Known rows, with every way that one mark hangs from another
Z_677{Z_126{Z_109{Z_104} Z_453 Z_895} Z_429}: [  9.0  17.5  10.2  26.5 -17.7  -8.0  13.2  47.7   3.1 -14.6  33.8  22.1
   7.1  -2.2 -15.2   6.9  17.5  13.4  21.7  -2.9  20.5]
Z_120{Z_895{Z_104{Z_677{Z_429}}}}: [-23.4 -41.7  -7.3  -7.3   2.1 -17.9 -16.8 -23.0  -3.8  22.1 -14.9  -6.6
   9.0   9.3  27.4 -27.9   1.1  18.0  22.8  13.7 -26.0]
Z_120{Z_895{Z_104 Z_429}}: [-26.6 -32.9 -24.2 -15.7  20.2 -13.0  -9.6 -30.4  23.3 -14.0 -24.0 -24.6
  10.3  34.3   0.9  -3.9  10.2   6.3   9.2   4.8  -7.2]
Z_104{Z_109{Z_126 Z_429}}: [ -6.0  22.9   5.1  20.0   0.6  30.1  23.2 -29.9   6.4 -17.6  -5.3  -6.0
 -25.6   7.7  19.4 -23.0  29.0 -35.2 -42.8  21.6 -12.3]
Z_895{Z_104 Z_126{Z_453 Z_677{Z_429}}}: [ -9.1 -11.2 -17.0  11.6   4.8 -28.1  30.2  -6.0 -20.1   5.9  -8.1   4.5
  17.6 -25.8 -27.2  15.9 -18.5   9.0  18.0 -15.6  19.0]
Z_104{Z_677}: [-10.1  -4.2   8.3 -27.0 -18.0  20.0 -15.9 -24.5   2.3  10.9  -7.4 -16.4
 -12.6 -12.6  42.9  -8.4   0.5   6.6 -12.2   4.8 -40.7]
Z_104{Z_677{Z_126{Z_109 Z_453 Z_895} Z_429}}: [ 20.7  15.5  28.5   3.1 -21.5  -2.4  -9.9  30.8 -10.5  -0.7  31.8  34.0
 -11.2 -24.3  -8.3  15.1   7.4   5.7  10.3  -1.2   1.1]
Z_120{Z_895{Z_104 Z_126{Z_453 Z_677} Z_429}}: [ -3.0  -9.1 -34.0 -10.2  33.2 -27.4  12.1 -20.2   4.7   8.4 -27.4   7.2
  20.7   7.5 -43.2  16.3 -22.5  -2.8  20.7 -20.8  19.7]
Z_104{Z_109 Z_677{Z_429}}: [-34.7   1.1   8.7  -3.6 -20.6  13.0  12.1  -6.1 -10.9  -5.0  -1.4  -3.8
 -14.0  -7.9  45.9 -25.9   1.5  -2.7 -18.0  22.4 -25.8]
Z_677{Z_126{Z_109{Z_429}}}: [ 17.7  -1.8  19.2  14.9 -17.5  23.5 -28.8  15.7   7.0 -18.5  11.1 -31.0
 -17.3  18.7   3.7 -15.2   6.5 -14.9 -30.5   5.5  -9.1]
Z_677{Z_126{Z_109 Z_895} Z_429}: [  6.0 -16.9   9.0  22.1 -17.0 -11.7 -11.4  22.8   0.3 -31.6  23.2   6.9
   7.3  -0.2   0.4   6.4  22.0  -3.6   3.5  18.5   8.4]
Z_126{Z_109 Z_453 Z_677 Z_895{Z_104 Z_429}}: [ 18.1  53.8 -20.0   5.9   6.7 -20.8  16.2  -0.7  11.0 -13.8  20.7  21.8
   9.8  -8.5 -56.4  41.0  15.1  -3.8  12.7 -18.8  23.9]
Z_677{Z_126{Z_453}}: [ -4.0  -2.2  17.4 -22.5 -23.3  19.0   3.3  14.2  11.7 -19.9  -5.1  -7.5
 -13.5  -7.9  -5.8  12.8 -10.1   0.5 -11.9 -13.9  -7.5]
Z_677{Z_126{Z_109 Z_895{Z_104}} Z_429}: [  7.2 -23.1  -0.3  20.0  -2.0 -23.0  -9.9  22.2  -1.0 -29.6  20.9  -5.3
  23.7   5.6  -5.5  15.8  18.1  -1.8   4.5  22.7  25.9]
Z_120{Z_895{Z_126{Z_109{Z_104{Z_677} Z_429} Z_453}}}: [ 17.4  12.6   7.9  10.7  12.9  14.7 -11.1   4.8  -3.6  46.9   2.0  15.5
 -11.7  15.2  -5.3 -31.7  -6.1   8.9  13.3 -10.5  -2.7]
Z_895{Z_429}: [-22.3 -12.2  -6.0 -11.4  -3.8   8.1  -3.2 -26.5  15.7 -24.5 -10.2 -28.6
 -13.0   9.8  17.4   5.4  16.1   6.4  -9.7  -0.9 -20.3]
Z_104{Z_109 Z_677}: [-23.4  16.6   7.6 -26.9 -14.8  30.2   7.0 -11.4   4.8  -5.0  -9.6  -9.1
 -14.4  -4.2  42.7 -15.4  -5.0 -14.5 -32.3  19.1 -27.0]
Z_677{Z_126{Z_109{Z_104} Z_453} Z_429}: [ -0.6  14.8  24.3  12.1 -24.5   8.3  14.8  52.6  -3.3  -8.6  19.4  -0.6
  -4.4  10.6 -12.9  -0.9  -0.2  18.9  17.5 -17.1  14.4]
Z_120{Z_895{Z_104{Z_677} Z_429}}: [-12.4 -25.0 -15.4 -27.4  21.8  -6.8 -27.9 -32.1  13.0  13.7 -22.5 -19.1
   5.3  23.3  22.6  -9.4   0.3   7.9   6.3   6.3 -21.0]
Z_126{Z_109 Z_895{Z_104{Z_677}}}: [ 13.5  12.4  -0.2 -12.6   3.1  -2.6 -15.8 -13.0   3.7   4.4  14.4   2.0
  11.4  -8.5  11.2  17.2  17.8  -2.3  -2.7  18.8  -1.3]
Z_677{Z_126{Z_453 Z_895} Z_429}: [ -4.2 -15.3   4.7  14.4 -19.5 -13.4   7.0  14.7   2.7 -24.4  16.7  21.6
  -1.0 -23.4  -6.1   9.2  15.6   8.1   8.6   2.4  -0.5]

Rows
[  1.2  11.0  21.1   4.4  -1.4   5.0  15.6  21.4 -26.5  29.1   9.6  12.8
  -4.4 -11.6   3.9   1.2  -7.2  25.8  25.8 -11.9  11.2] => Z_895{Z_126{Z_109{Z_104{Z_677{Z_429}}} Z_453}}
[ 10.4   7.1   1.2 -10.4  22.5  11.2 -13.6   2.3  -9.0  17.8  -3.3 -22.0
   5.6  14.6  28.9   7.4  -6.0   9.0  -0.4   2.3   9.8] => Z_895{Z_126{Z_109{Z_104{Z_677}}} Z_429}
[-21.8 -50.2 -20.3  -8.9  29.1  -9.3  -8.6 -32.9  11.7  -9.9 -32.1 -11.5
   6.9  25.0   6.7  -2.1  -0.6  -1.3   6.4   7.9  -1.7] => Z_120{Z_895{Z_126 Z_429}}
[ 13.6  34.2  -0.8  -5.0   6.3  -0.4  19.2   3.0  -7.0  -4.8  -0.6  11.0
  -6.8  -7.7 -48.4  35.1 -15.1  -5.7   6.6 -30.3  21.2] => Z_895{Z_126{Z_109 Z_453 Z_677} Z_429}
[-11.6 -33.8 -27.1  17.0   8.6 -32.6  11.8 -15.4 -20.0   2.3 -13.5 -17.5
  30.1 -13.0   2.9   2.1 -15.5   1.1   8.9   4.5  13.3] => Z_895{Z_104 Z_126{Z_677{Z_429}}}
[-31.7 -44.6 -14.3  -5.5  27.7 -14.4   6.9 -13.0 -13.9  10.4 -27.2   1.4
  22.1  11.2  27.3 -24.4 -18.3  -8.6  -0.9  33.1   9.9] => Z_120{Z_895{Z_104{Z_109 Z_677{Z_429}} Z_126}}
[ 19.3  23.3  -5.7  -8.5   3.8   1.3 -17.0  18.0  12.0   8.8  14.6   9.6
   5.6  -8.7  23.4  11.6   4.6   9.5  -2.6  -3.5  -2.2] => Z_109{Z_104{Z_677{Z_126{Z_453 Z_895{Z_429}}}}}
[ -0.3 -14.4  18.1 -14.8 -12.0  -2.8  -8.2  17.2 -14.3   8.5   2.7  -9.3
  -0.6 -18.1  11.5   6.7 -16.8  15.8   1.8  -5.1  -2.4] => Z_895{Z_104{Z_677{Z_126{Z_453} Z_429}}}
[-24.8 -11.7 -28.7  17.0  12.3 -20.4  34.3  -2.7 -17.7 -13.9 -15.0  -9.6
  30.9  -5.5   3.5  -4.7 -21.0 -19.1 -12.9  19.0  26.0] => Z_895{Z_104{Z_109} Z_126{Z_677{Z_429}}}
[  6.9  29.0  23.1  -6.0 -17.1  36.9  -5.9  18.0   1.6  -0.7   4.7  -3.5
 -32.3  -8.1  19.8 -22.0 -15.0 -22.0 -50.5   5.6 -17.1] => Z_104{Z_109{Z_429} Z_677{Z_126{Z_453}}}
[ -9.3 -16.3  -4.4 -34.1  10.0  11.5 -16.3   9.9  11.8  -1.0 -24.0 -12.8
  17.3  24.2  28.3 -21.7 -27.6 -26.0 -27.8  27.1  -1.0] => Z_120{Z_895{Z_104{Z_109 Z_677{Z_126}}}}
[  7.4   8.2  11.0  -4.4 -16.5  20.7  -8.7  37.1  12.6 -13.0   6.1 -26.8
   9.4  25.9  13.3  -3.0  -3.7   1.0  -7.4   0.6   6.8] => Z_677{Z_126{Z_109{Z_104}}}
[ -5.0  -2.5 -24.3  -7.9  16.6 -15.9  10.9 -18.4   6.5   7.4 -23.3  21.4
   3.0   2.2 -36.3   7.9 -18.9  -2.6  18.9 -25.3   1.4] => Z_120{Z_895{Z_126{Z_453 Z_677} Z_429}}
[  8.8  25.1  18.8  14.0  -6.7  23.2  17.6 -32.6   3.2   2.3   3.4   9.6
 -39.1 -12.5  -9.8  -3.5  30.9  -8.2 -11.8 -11.5 -18.7] => Z_109{Z_126{Z_453} Z_429}
[-15.8  18.8  -2.6  11.2 -33.7 -10.9  27.0  -1.8  -7.8   1.0   7.3  15.8
 -12.4 -25.7 -18.7  -3.3  -0.3  14.3  19.7 -26.9 -23.3] => Z_126{Z_453 Z_677{Z_429}}
[ 29.6  22.6  16.5  24.1 -15.3   9.7 -11.2  20.1  12.5 -20.5  30.7  14.5
 -19.2  -5.5 -27.7   6.2  22.1 -13.4 -16.9  -0.6   4.9] => Z_677{Z_126{Z_109{Z_429} Z_453 Z_895}}
[ 21.8  27.5  16.4  11.2   5.8  23.7  -4.1   9.3 -13.5  36.1  11.0  -1.5
 -17.9  -5.4   6.2 -13.5  -4.1   9.5  -4.4 -10.6   0.3] => Z_895{Z_126{Z_109{Z_104{Z_677} Z_429} Z_453}}
[ 12.1  12.4  43.3 -10.6 -28.7  14.0  -8.1  36.3 -17.2   3.4  16.4  10.1
 -22.7 -13.1  -5.8   7.7  -9.6  11.1   5.4 -15.5  -5.5] => Z_104{Z_677{Z_126{Z_109 Z_453} Z_429}}
[ 10.3  -9.8  33.1  -4.9 -24.6  11.1 -26.8  26.9 -16.5   0.9  13.1 -11.9
  -9.9   0.1  24.3  -5.4  -7.8   3.1  -4.2   4.9 -12.5] => Z_104{Z_677{Z_126{Z_109} Z_429}}
[  2.8   7.3 -40.3   7.1  -0.9 -22.6   2.9 -24.0  12.7  -6.6   3.8   1.2
  30.7 -18.0  -1.3   9.2  10.2 -10.3  -0.8   9.7  -5.8] => Z_126{Z_677 Z_895{Z_104}}
[ 23.3  33.3   3.0  22.9  -6.3   7.0   9.7   1.1 -10.8   9.3   8.5   8.2
 -17.5 -13.3 -42.8   2.5  -8.8 -12.4  -8.0 -22.7   6.0] => Z_895{Z_126{Z_109{Z_429} Z_453 Z_677}}
[-18.8 -34.2 -19.9 -18.5  39.4 -17.1   9.3 -24.2  10.0  -6.3 -30.8  -2.3
  11.0  16.4 -29.7  18.9  -7.5   6.9  16.5  -8.5  23.5] => Z_120{Z_895{Z_104 Z_126{Z_453} Z_429}}
[ 30.6  32.0  21.3 -16.7  -2.3   8.1 -20.2  20.7   5.2  -7.9  23.6  21.9
 -13.0 -10.2 -12.4  33.9   6.3  -4.6  -6.5  -7.6   6.4] => Z_104{Z_677{Z_126{Z_109 Z_453 Z_895{Z_429}}}}
[ 34.5  63.3 -22.0  47.1  -1.2  -3.9  24.0 -19.0   6.7  25.8  24.3  38.2
  -2.7 -21.8 -11.3 -12.9  34.0 -11.2   3.9 -11.6  -8.0] => Z_109{Z_104 Z_126{Z_453 Z_677 Z_895} Z_429}
[ 15.0 -10.6  -1.7  16.4  18.8  11.2 -29.7  -4.9  -3.7  42.8  -4.5  -5.2
   1.0  27.9  24.8 -45.1  -2.6   0.8   3.9  11.7 -10.8] => Z_120{Z_895{Z_126{Z_109{Z_104{Z_677} Z_429}}}}
[-20.5 -57.0 -30.6 -13.9  44.1 -20.4  -8.4 -34.0  10.7  -9.5 -35.9 -24.0
  24.3  28.8  -1.5   5.3  -4.2  -0.1   7.3  11.9  16.3] => Z_120{Z_895{Z_104 Z_126 Z_429}}
[-19.0 -37.4 -12.8 -22.1  24.5 -10.5  14.7 -21.2   6.9   1.4 -29.1   4.5
  13.9   5.1 -26.9  10.1 -12.7   5.2  18.0  -4.3  17.1] => Z_120{Z_895{Z_104 Z_126{Z_453}}}
